Known rows, with every step that occurs
gulif -> buzas -> mifi -> vifus: [ 42.5  -0.1   1.3 -12.7  11.6 -37.6  -6.9 -51.9 -20.8   5.7  -1.9   8.1
  32.1  17.3  21.4 -17.5   2.5   0.2   0.9 -21.1 -39.0 -25.8]
vifus -> gulif -> buzas: [-15.4  -0.3   3.7   5.2 -27.7   5.8  -4.2 -54.9 -27.9 -15.8  -4.5   8.2
  -4.0   0.1   3.8  39.2 -20.5   9.4  -2.2 -31.6 -41.7  17.2]
vifus -> gulif: [-15.4 -25.6  -4.6  11.7 -28.3  11.5   2.6   5.5  -6.0 -23.2   6.1  -9.4
 -14.5  -2.8 -11.9  44.0 -14.7   2.8 -14.3   4.5 -35.5  30.3]
buzas -> mifi -> vifus: [ 51.6 -30.0  -8.3  -5.3  13.6 -35.8  -0.1  16.9   4.3   0.9  14.4 -13.6
  21.9  16.0   4.3 -11.1  11.2  -5.6 -12.4  19.2 -37.8  -9.8]
gulif -> kekun: [  7.3   2.2  -0.7 -14.6  -2.3   6.0   6.8  16.1 -11.6  -5.7 -19.7  40.9
  -3.8  -7.4 -11.5 -16.0   5.5 -15.0  -2.5  13.7  11.8 -15.5]
kekun -> gulif -> tivuv: [-13.2  50.5  -1.3 -11.0 -14.9  18.4  15.3  13.1   8.1  -6.2 -24.4 -13.9
  -3.0   7.8  -7.9  21.1   6.0  -0.2  -1.5  32.6  70.9  46.2]
gulif -> vifus: [-27.8  -8.6  -5.4 -17.4  -5.4  -7.1   8.7  16.1 -10.6  -5.0  22.4  -0.3
  -5.3  -7.2  -5.8 -16.0  -3.1  -1.2   0.5   7.9   5.8 -12.7]
mifi -> tivuv -> gulif -> kekun: [  0.5 -12.8   0.6  19.3   2.5  17.1   6.6  18.1   8.3  13.6  -8.1  11.0
 -18.5 -38.7 -18.7  -5.1  14.6   1.5  12.6  -7.0  27.0 -39.3]
sobemo -> gulif: [-32.2 -17.3   5.9 -11.2 -28.8   1.5  14.2  53.6   1.3 -15.6  -5.8  -6.1
 -11.5  -6.5 -29.5 -38.4  -5.4  -6.8 -10.0  11.2  44.4  42.9]
mifi -> filit: [-42.7 -25.7  -8.3  -6.6  -8.7   5.9  -8.4  22.4   3.8 -11.2  -7.1  22.2
  -4.7  22.8  10.9 -18.2   7.0  -7.1  15.4  16.5 -22.7 -14.7]
vifus -> gulif -> buzas -> mifi: [ 52.0   0.0   4.8   3.4 -14.5  -3.0 -15.2 -59.4 -27.5 -26.0   3.0  -2.2
  24.1   9.3   6.7  35.0 -19.8  18.1 -10.9 -25.8 -49.9  24.9]
buzas -> mifi -> tivuv -> gulif -> kekun: [ 81.1 -13.4   0.3  14.8  17.1   3.6  -5.2  13.4   8.1   0.5   0.0  -6.7
  17.4 -24.0 -12.1 -11.3  14.8   9.2  -2.7   0.6  13.2 -27.6]
filit -> gulif -> tivuv -> mifi: [-27.7  44.1  -4.6   5.6  10.9  29.8   9.2  15.3   0.9   9.7 -16.7 -29.1
 -22.5  -1.3  24.2 -40.7 -12.7 -13.5  -6.5   9.2  29.0 -42.8]
gulif -> tivuv: [-27.5  60.7  -6.2  -8.9 -17.0  27.7   9.7  19.3  -6.3  -5.4 -10.2  -9.6
  -4.2   0.4  -0.7 -17.9  -5.7  -5.6  -2.3  35.5   1.5 -16.8]
mifi -> vifus -> gulif -> kekun: [  5.5  -7.6  -0.7   7.6   4.8 -22.1  -8.2   7.1 -10.0  22.7  14.4  30.3
 -11.8   7.9 -15.2  45.9  22.9 -10.1  10.7  20.2 -59.2  16.1]
filit -> mifi -> vifus -> gulif: [-13.4 -29.8 -12.9  15.1  13.3 -26.5 -14.2  13.0  -0.2  21.9  28.5   7.5
   8.2  26.5 -16.8  58.5   0.8 -19.4 -24.2  -4.4 -59.9   0.9]
sobemo -> gulif -> tivuv -> mifi -> vifus: [-27.7  57.0  12.2  -4.2  14.7   5.6   6.1  51.8   5.4  24.0  18.4 -17.3
 -26.6  -7.4 -10.3 -38.3  18.7  -2.3  19.5  35.7  17.9  16.8]
kekun -> gulif -> tivuv -> mifi -> buzas: [  2.6  48.5   5.2   1.5  19.2  16.2  13.3  -3.5  51.4  12.5  -9.0 -12.0
 -16.2 -16.3  13.8  26.7   8.3   6.9  10.4  35.2  51.2  30.5]
kekun -> gulif -> vifus: [-14.7 -13.6  -1.0 -15.9  -5.0 -10.0  16.3  10.0   6.0  -5.1   5.3  -7.3
  -2.5  -0.2 -13.5  22.2   9.6   4.1   1.5  10.0  76.6  49.9]
tivuv -> gulif: [-32.7 -26.2  -4.5   3.7 -17.9  16.8  20.6  15.7  11.8 -23.2   0.2 -13.4
 -15.3 -21.5 -19.9  -2.5 -12.1   0.3   0.1  -7.1  66.5 -41.4]
filit -> mifi -> tivuv: [-10.7 -32.4 -14.7  18.0  10.5   0.6  -3.2  26.1   6.5  18.5   0.1  -1.2
   5.6  -2.9  -4.3   4.5  -5.3 -17.0 -33.6 -19.8 -35.5 -25.7]
sobemo -> gulif -> buzas -> mifi: [ 34.3   8.9  15.0 -21.3 -14.7 -11.5  -3.4 -11.3 -19.8 -16.9 -10.8  -1.8
  27.3   4.3 -10.9 -48.8 -10.3   9.1  -6.3 -19.4  31.1  37.1]
filit -> mifi: [-15.9 -24.6 -13.6  -2.2   3.2  -1.6   1.4  22.0   1.3  -5.6   0.1  10.2
  15.0  15.8 -11.6   2.1 -19.0 -23.5 -39.9 -11.6   1.5 -27.2]
mifi -> tivuv: [-21.9 -33.0  -9.9  15.8 -11.6   8.6  11.3  22.9   6.1   4.6  -9.0 -16.3
 -19.5 -24.7   6.0 -12.1   2.7  -3.8  -9.9  -4.6 -38.5 -12.7]

Rows
[-25.9 -11.2   2.0  19.0 -10.0  13.1   7.7 -35.4  -2.5   9.6 -10.0  -8.7
 -12.3 -36.8   3.4  -8.7  -2.6  10.6  15.1 -46.2  14.7 -48.3]
mifi -> tivuv -> gulif -> buzas
[-23.3  -8.4   1.4   7.9  -7.0 -27.2  -7.1 -43.9 -21.1  17.1  10.4  11.7
  -6.9   9.4   5.4  43.2   4.3   0.8  13.0 -19.1 -70.8   6.1]
mifi -> vifus -> gulif -> buzas
[-23.2  60.8  12.4  -5.6   0.7  30.5   8.6  50.4   2.0  -1.4   6.2 -20.6
 -25.2 -15.1 -12.2 -45.0  -0.1   4.2   8.5  30.7  42.5  22.2]
sobemo -> gulif -> tivuv -> mifi
[ -9.9 -29.7  -0.9  21.8  23.0  -7.7   3.1   7.2   6.1  11.3  36.5 -11.1
 -41.1 -10.9  10.6  39.9   8.7   0.9   6.2   2.4 -58.2  -6.1]
tivuv -> mifi -> vifus -> gulif
[ 52.3  -2.3   1.0   2.6   0.0  -8.8  -7.3 -49.7 -19.8  -2.2 -14.2  -6.7
  26.3  -8.1  25.3 -24.1  -6.2  11.3  -9.4 -35.6 -45.8 -19.3]
gulif -> buzas -> mifi -> tivuv
[ 15.4  -0.7   1.5   4.5 -12.1  12.0  -5.7   3.9 -17.0 -10.7  -1.0  30.4
 -10.0  -3.8 -20.9  43.5  -1.2  -1.7  -3.0  12.2 -28.4  28.9]
vifus -> gulif -> kekun
[ -7.2 -26.6   1.3   8.4  23.5   1.4  10.2  -0.8  52.3   4.1  10.1   1.4
 -25.6 -35.0  26.7  -8.6  -9.6  -1.2  -2.0   5.0 -22.6 -32.4]
tivuv -> mifi -> buzas
[ 86.2  -9.8  -0.2   2.3  19.2 -29.6 -17.7   4.5  -9.0   7.2  20.7  13.3
  22.7  16.1 -10.1  35.5  20.0  -0.5  -2.9  24.7 -62.4  23.4]
buzas -> mifi -> vifus -> gulif -> kekun
[-14.5  50.3   0.2  -2.4  20.9  29.4   1.0  12.0  16.9   3.0  -7.8  -3.0
 -16.9  15.1  13.3  15.7  19.4   9.8  26.0  33.1  52.0  28.3]
kekun -> gulif -> tivuv -> mifi -> filit
[ 24.0  -2.9   3.8  -6.0   2.7   1.9 -14.7 -47.3  -7.4 -18.1  -1.5  12.1
  28.9  12.1   6.4 -16.0  -3.8  17.1  24.4 -28.0  33.4 -48.8]
tivuv -> gulif -> buzas -> mifi -> filit
[ 59.3  -8.0   5.3   0.9   1.0 -11.6   2.0 -49.3  -3.3  -2.4 -26.7 -11.0
  24.6   0.1  14.8  16.1   6.0  14.3  -7.1 -30.0  29.8  44.4]
kekun -> gulif -> buzas -> mifi -> tivuv
[-10.3 -28.3 -10.4   1.0  12.4 -18.2  -7.3   5.7  45.8  15.8   2.8  19.0
  21.5   1.6  -1.6  11.9 -16.1 -19.7 -30.1  -0.4 -24.0 -26.3]
filit -> mifi -> buzas
[-52.9 -10.0  -4.0  -7.6  -8.5  -3.0 -17.9 -30.9 -15.5   9.1 -35.0  28.9
   8.3  35.4  35.2 -42.9  -5.4 -13.0  20.6 -27.4  -3.9 -34.4]
mifi -> filit -> gulif -> buzas
[-16.3 -12.7  -4.8  20.5  11.6   4.6  -5.1 -25.1  -1.9  21.1  -0.6   5.1
  12.9 -13.2  -6.8   7.7 -10.7  -4.2 -12.7 -58.4  11.4 -60.4]
filit -> mifi -> tivuv -> gulif -> buzas
[-34.0  -2.4   9.5 -20.7 -16.3 -10.1   7.8  50.9  -5.9  -2.6  22.1  -5.5
  -6.1  -9.8 -33.2 -40.5   2.9   2.2   5.2  16.0  45.8  42.7]
sobemo -> gulif -> vifus
[ 43.3  -4.0   4.6 -17.4   4.9 -14.0 -10.4 -50.1  -4.1 -13.5 -25.9  17.5
  34.6  34.2  16.4  11.7   8.7  12.8  11.7 -14.8  41.5  43.2]
kekun -> gulif -> buzas -> mifi -> filit
[-16.5  59.8  16.0  -2.5   8.0  17.6   3.1  39.1  38.9  15.5   6.7 -12.1
 -19.5 -26.8  -6.3 -37.5   2.0   6.3  14.2  39.1  20.8  22.6]
sobemo -> gulif -> tivuv -> mifi -> buzas
[ 61.0 -29.2  -3.7  10.0   7.4 -31.6 -11.0   4.6  -1.6  -3.0  27.0 -18.8
  16.9  19.0  -2.4  36.0   8.6   3.2 -11.5  18.0 -69.1  25.9]
buzas -> mifi -> vifus -> gulif
[ 54.3  -2.1   6.4 -15.8  -2.6 -14.1   5.6 -53.0  -7.6 -20.1 -26.8  -1.5
  30.7  14.8   7.4  15.3  -5.6   9.8 -10.6 -25.4  59.6  44.6]
kekun -> gulif -> buzas -> mifi
[ -5.4  52.5   1.3  17.0   0.6  40.5  -3.1   1.6  -5.5  -9.5  20.5 -22.9
 -27.3 -10.1   2.4  39.6 -10.1  13.7   3.2  22.4 -38.9   9.6]
vifus -> gulif -> tivuv -> mifi
[-32.8   8.5  14.3 -18.5 -27.5  -2.5   5.9  -6.2 -19.8  -7.9 -18.9  11.5
   0.3  -5.7 -13.1 -44.9 -11.3   0.7   4.0 -25.1  38.4  28.9]
sobemo -> gulif -> buzas
[-33.3 -13.1  -3.4  -6.7  -6.8   4.4  15.3  13.1   3.2  -9.5  29.5 -12.5
 -10.2 -22.3 -23.4  -4.8  -3.6   8.6  14.6  -3.7  69.7 -41.6]
tivuv -> gulif -> vifus
[-36.8  -9.9   1.2   2.3  25.9  10.5 -12.0 -29.9  -4.6   8.4 -14.6  17.2
 -17.7  14.5  46.5 -42.4  -6.3  -4.8  22.1 -35.5  -2.8 -53.8]
tivuv -> mifi -> filit -> gulif -> buzas
[-52.1 -34.4  -9.9  -2.8  -6.4   2.3 -10.5  23.6   4.6   3.2 -25.0  11.3
  -4.5  34.2  21.2 -36.1   1.1 -19.5   8.3   4.2   2.6 -22.9]
mifi -> filit -> gulif
[ 60.9  32.8  -4.7   7.5   8.8 -15.5 -16.3   5.9  -7.3   6.8  25.7 -24.6
  21.5  22.2  -1.1  34.9  14.1   7.4  -1.8  41.4 -71.3  21.2]
buzas -> mifi -> vifus -> gulif -> tivuv
